Known rows, with every way that one mark hangs from another
F[Q[E] Z[R U]]: [-1.88 -3.40  0.97 -1.20  3.78  1.45  0.62  0.12  2.01 -1.00 -5.01 -3.18
  3.61  2.22 -3.12  0.76 -3.39 -2.15 -0.09 -2.75]
F[Q Z]: [-2.12 -5.79 -2.79 -2.28  5.95 -0.70 -0.32 -1.59 -0.24 -3.83 -5.36 -1.16
  4.26 -1.46 -4.08  2.85 -1.92  1.15  0.71 -5.87]
Q[F]: [-0.36 -2.93 -1.64 -0.05  2.78  0.87 -3.46 -1.84  4.46 -1.47 -0.74 -1.01
  0.68 -0.26 -2.01 -1.64 -2.19  0.20  4.46 -0.69]
U[L Z[F]]: [-0.52  0.43 -0.13  3.14 -3.99  0.47  0.55 -1.84  2.57 -3.90  1.72  2.72
 -1.57  5.09  1.45 -6.84 -2.39 -6.82 -3.22 -0.80]
L[Z[F[Q] R]]: [ 4.38  2.27  1.53  0.92 -1.13  0.50 -0.87 -4.09 -2.04 -1.33  0.77  4.91
  0.06  4.92  1.22 -2.40 -2.23 -1.35  3.25  0.56]
F[Q Z[U[L R]]]: [-6.02 -7.62  0.54  0.84  5.81  0.45 -0.20  1.39  3.20 -5.58 -2.72 -3.61
  6.15  0.80 -3.85 -1.51 -0.04 -5.32 -1.32 -8.35]
F[Q[E] Z[U]]: [-3.37 -4.83 -0.98 -1.87  5.62  1.35  1.07  1.50  0.58 -2.24 -6.34 -3.84
  4.32  0.76 -4.12  1.88 -1.57 -3.47 -1.42 -5.38]
E[Q[F[Z[R U]]]]: [-3.36 -4.65  2.65  0.69  4.06  3.10 -2.63  0.19  4.15 -2.73 -3.44 -2.80
  4.14 -0.04 -4.22 -0.88 -4.89  1.68  1.79 -1.89]
L[U[R] Z[F]]: [ 0.62 -1.07  2.51  4.58  1.59  2.03 -0.46 -1.67  1.19 -4.43  3.89 -0.68
  0.70  5.57 -1.05 -3.20  1.64 -7.75  3.01 -0.27]
E[Q[F[Z[U[L]]]]]: [-7.15 -5.62  1.61  1.09  3.34  1.65 -2.79  1.37  4.38 -5.59 -4.65 -2.78
  4.04  0.07 -3.86 -2.76 -3.51 -1.89 -1.31 -4.26]
Q[E F[Z]]: [-1.06 -5.37 -2.14 -3.46  4.53  0.60 -1.88 -2.14  7.53 -1.42 -2.14 -4.43
  2.36 -1.54 -3.00  0.29 -3.36  0.19  1.00  0.01]
R[U[L Z]]: [-2.25 -1.21 -1.82  3.01  0.20 -2.05  1.02 -1.62  1.02 -2.69 -2.51  2.06
  1.15  4.58  0.93 -3.54  1.26 -7.74 -2.68 -2.38]
L[Z]: [-1.05  0.18 -0.93  2.56  0.93 -1.53 -0.87 -4.73  0.45 -2.84  0.39  2.24
  1.18  5.17 -0.71 -0.29  2.21 -3.78  1.86 -1.17]
Q[E]: [-0.50 -1.16 -2.53  0.76  0.92 -0.38  0.31 -0.77  1.71 -1.09 -2.38 -1.29
  0.47  2.21 -1.01  1.04 -0.99 -3.92  1.65 -1.04]
Q[E F]: [ 0.19 -2.67 -2.20 -1.48  1.81  0.85 -2.51 -1.20  5.36 -0.84 -0.88 -2.47
  0.43  0.55 -1.51 -1.02 -2.83 -1.96  3.73  0.53]
F[Q[E]]: [ 0.00 -2.32 -2.88 -1.38  2.32 -0.29  0.26  0.08 -1.35 -1.68 -4.43 -0.28
  2.00  0.71 -2.06  2.07 -2.14 -2.87  2.46 -4.13]
R[U[Z[F]]]: [ 3.73  0.00 -1.48  1.15  0.71  0.82  1.39  0.14 -0.70  0.19 -1.50  2.54
  0.14  2.91  1.56 -2.91 -0.71 -5.54 -1.54  0.41]
E[Q[F[Z]]]: [-2.45 -6.65 -1.56 -1.64  5.16  0.85 -3.15 -0.63  2.93 -4.34 -4.25 -1.76
  4.34 -3.47 -4.51  1.63 -4.42  2.66  1.97 -3.58]
Q[F[Z]]: [-1.82 -6.08 -2.17 -2.34  5.47  0.76 -2.85 -2.75  6.49 -2.35 -2.01 -2.85
  2.61 -1.75 -3.80 -0.21 -3.08  2.27  1.67 -1.28]
E[Q]: [-1.88 -2.21 -1.71  2.31  1.56 -0.06 -0.94  0.78 -2.41 -4.16 -4.32  0.70
  2.86  0.46 -2.46  2.29 -2.17 -1.49  2.72 -4.52]
U[R]: [-1.16 -4.72 -1.58  2.27  3.26 -0.36 -1.06 -0.45  2.77 -2.79  0.87 -2.26
  2.91  0.25 -2.13  0.12  0.60 -3.14  3.59 -3.91]
R[U]: [ 0.61 -1.94 -2.64  0.63  4.42 -0.75  0.04  0.43 -0.76 -0.20 -4.46  0.58
  1.97  1.39  0.12  1.24  1.17 -2.47  2.19 -1.80]

Rows
[ 2.22  1.84  0.30  2.22 -0.85 -1.22 -0.18 -1.13 -0.29 -1.61 -0.25  4.69
 -0.42  5.95  4.49 -4.24  1.95 -6.78 -0.80  1.79] => R[U[L[Z[F]]]]
[ 2.88  1.20  1.82  0.23 -0.74  4.21  0.56  2.24 -0.53  0.73 -2.37  0.26
 -0.33  3.88  0.40 -2.72 -4.71 -3.81  1.89 -0.20] => Z[F[Q[E]] R U]
[ 3.83 -0.07 -2.24 -1.80  0.24  1.80  0.50  1.33 -1.80 -1.00 -3.05  0.92
  0.33  0.35  0.07 -0.21 -4.10 -2.84  1.92 -1.81] => Z[F[Q[E]]]
[-1.26 -5.15 -3.44 -3.77  4.95 -0.81  0.79 -1.01  0.68 -2.59 -5.77 -2.41
  4.34 -1.04 -3.42  3.63 -2.98 -1.10 -0.01 -4.40] => F[Q[E] Z]
[-3.99 -5.55  0.36 -0.61  6.19  2.88 -2.46 -0.06  6.62 -1.98 -2.59 -4.44
  2.90 -0.09 -4.12 -1.81 -1.85  0.10  0.52 -1.91] => Q[F[Z[U]]]
[-4.46  0.94  2.51  4.82 -1.82  1.19 -0.93 -0.92  3.62 -2.46 -0.53 -0.19
 -0.14  7.26  0.66 -5.27 -1.39 -5.01  0.59 -0.74] => Z[R U[L]]
[ 1.54  3.76  4.12  4.14 -1.91  2.89 -0.45 -2.28  1.30 -0.20  2.42  2.46
 -1.24  8.55  1.54 -5.10 -0.39 -4.43  1.39  2.55] => L[Z[F R U]]
[-2.97 -4.85 -0.34 -2.11  5.14  2.59 -1.71  0.42  7.22 -0.55 -3.01 -5.56
  2.58  0.44 -3.76 -1.23 -2.48 -2.10 -0.23 -0.42] => Q[E F[Z[U]]]
[ 4.39  0.53 -0.07 -0.09 -0.48  2.04 -0.76 -0.74 -1.10 -1.12 -1.36  2.79
  0.17  1.79  0.26 -1.59 -5.00  0.90  3.87 -0.76] => Z[F[Q] R]
[ 2.41 -4.24 -0.99 -3.57  5.14  0.12 -1.54 -1.54  6.91  1.74 -3.48 -3.27
  2.64 -1.05 -0.53  0.39 -2.81  0.61  2.21  3.27] => Q[E F[Z[R[U]]]]
[ 2.97  1.55  0.76  2.84 -3.44  1.69  0.58 -3.50  2.03 -1.17  2.27  2.32
 -1.62  4.89  0.60 -5.08 -4.26 -3.04 -0.10  1.73] => U[Z[F R]]
[ 6.94  0.59 -0.40 -2.05  1.06  1.15  1.12  2.02 -2.56  2.20 -4.18  2.07
  0.57  1.15  2.57 -0.20 -3.60 -2.14  2.96  1.40] => Z[F[Q[E]] R[U]]
[ 0.48 -0.65  1.51  3.87 -2.03 -0.49 -0.80 -2.71  3.15 -4.10  5.31  1.94
  0.71  5.09  1.97 -5.10  1.21 -7.40  0.34 -0.59] => U[L[Z[F]] R]
[-2.67 -7.94 -0.53 -1.56  6.82  1.49  0.48  2.22  2.52 -2.66 -3.49 -5.73
  6.50 -0.91 -4.67  1.98 -0.51 -5.11 -0.36 -6.95] => F[Q[E] Z[U[R]]]
[ 1.70 -0.16  0.25 -0.25  0.77  3.82  0.84  3.73 -1.50 -0.15 -3.83 -0.43
  0.50  2.47 -0.62 -1.63 -3.15 -5.33  0.41 -2.51] => Z[F[Q[E]] U]
[ 1.58 -4.50 -1.76 -2.69  6.83 -0.99  0.41 -0.88 -0.85 -0.68 -6.42  0.19
  4.88 -0.74 -1.26  2.79 -1.81  1.65  1.81 -2.53] => F[Q Z[R[U]]]
[-0.22  1.38  3.18  2.82 -2.35  3.34 -0.59  1.28  0.10 -2.08 -1.53  2.49
 -0.22  5.50  1.51 -6.15 -4.20 -3.87  0.75 -1.45] => Z[F[Q] R U[L]]
[-4.97 -3.44  2.74  1.16  1.93  2.01 -2.81 -2.09  9.18 -2.97 -0.49 -3.33
  1.96  3.18 -1.55 -5.69 -3.63 -0.64  0.22  0.53] => Q[F[Z[R U[L]]]]
[ 3.43  0.38  0.46  0.78 -1.77  1.45  0.70 -2.39 -0.63 -1.19 -0.02  3.42
 -0.05  3.27 -0.10 -3.83 -4.63 -2.50  0.60 -1.28] => U[Z[F[Q] R]]
[ 0.26  2.18  1.63  3.79 -5.83  0.54  0.29 -3.82  3.46 -3.02  2.88  3.08
 -2.21  6.66  2.41 -7.72 -4.17 -5.66 -2.05  1.55] => U[L Z[F R]]
[ 0.56 -3.23 -1.32 -1.07  5.13 -0.74  0.03 -1.92  2.45 -0.24 -4.19 -0.70
  3.14  0.83 -0.48  1.61 -0.91  0.87  1.40  0.36] => F[Z[R[U]]]
[ 2.63  0.65 -0.06  0.44  0.74 -1.28  0.16 -1.07 -3.34 -2.12 -2.57  5.86
  0.97  4.61  3.36 -3.11  1.19 -6.05 -0.34 -1.09] => R[U[L[Z[F[Q]]]]]
[-1.21 -2.84  1.87  2.49  1.10  2.78 -0.73  3.75  0.37 -3.71 -0.39 -0.12
  2.33  2.13 -0.07 -5.22 -1.55 -7.19  0.54 -5.49] => Z[F[Q] U[L R]]
[-1.87 -2.27  2.34  4.46 -0.48  2.96 -0.74  3.10  3.87 -3.15  2.01 -1.36
  0.87  3.88  0.88 -6.10 -0.50 -7.88 -0.05 -2.49] => Z[F U[L R]]
[-3.12  0.65  0.81  4.20 -4.02 -1.66  0.26 -5.14  4.05 -3.91  1.66  2.03
 -0.27  6.61  0.57 -5.70 -2.21 -5.58 -1.07 -0.54] => U[L Z[R]]
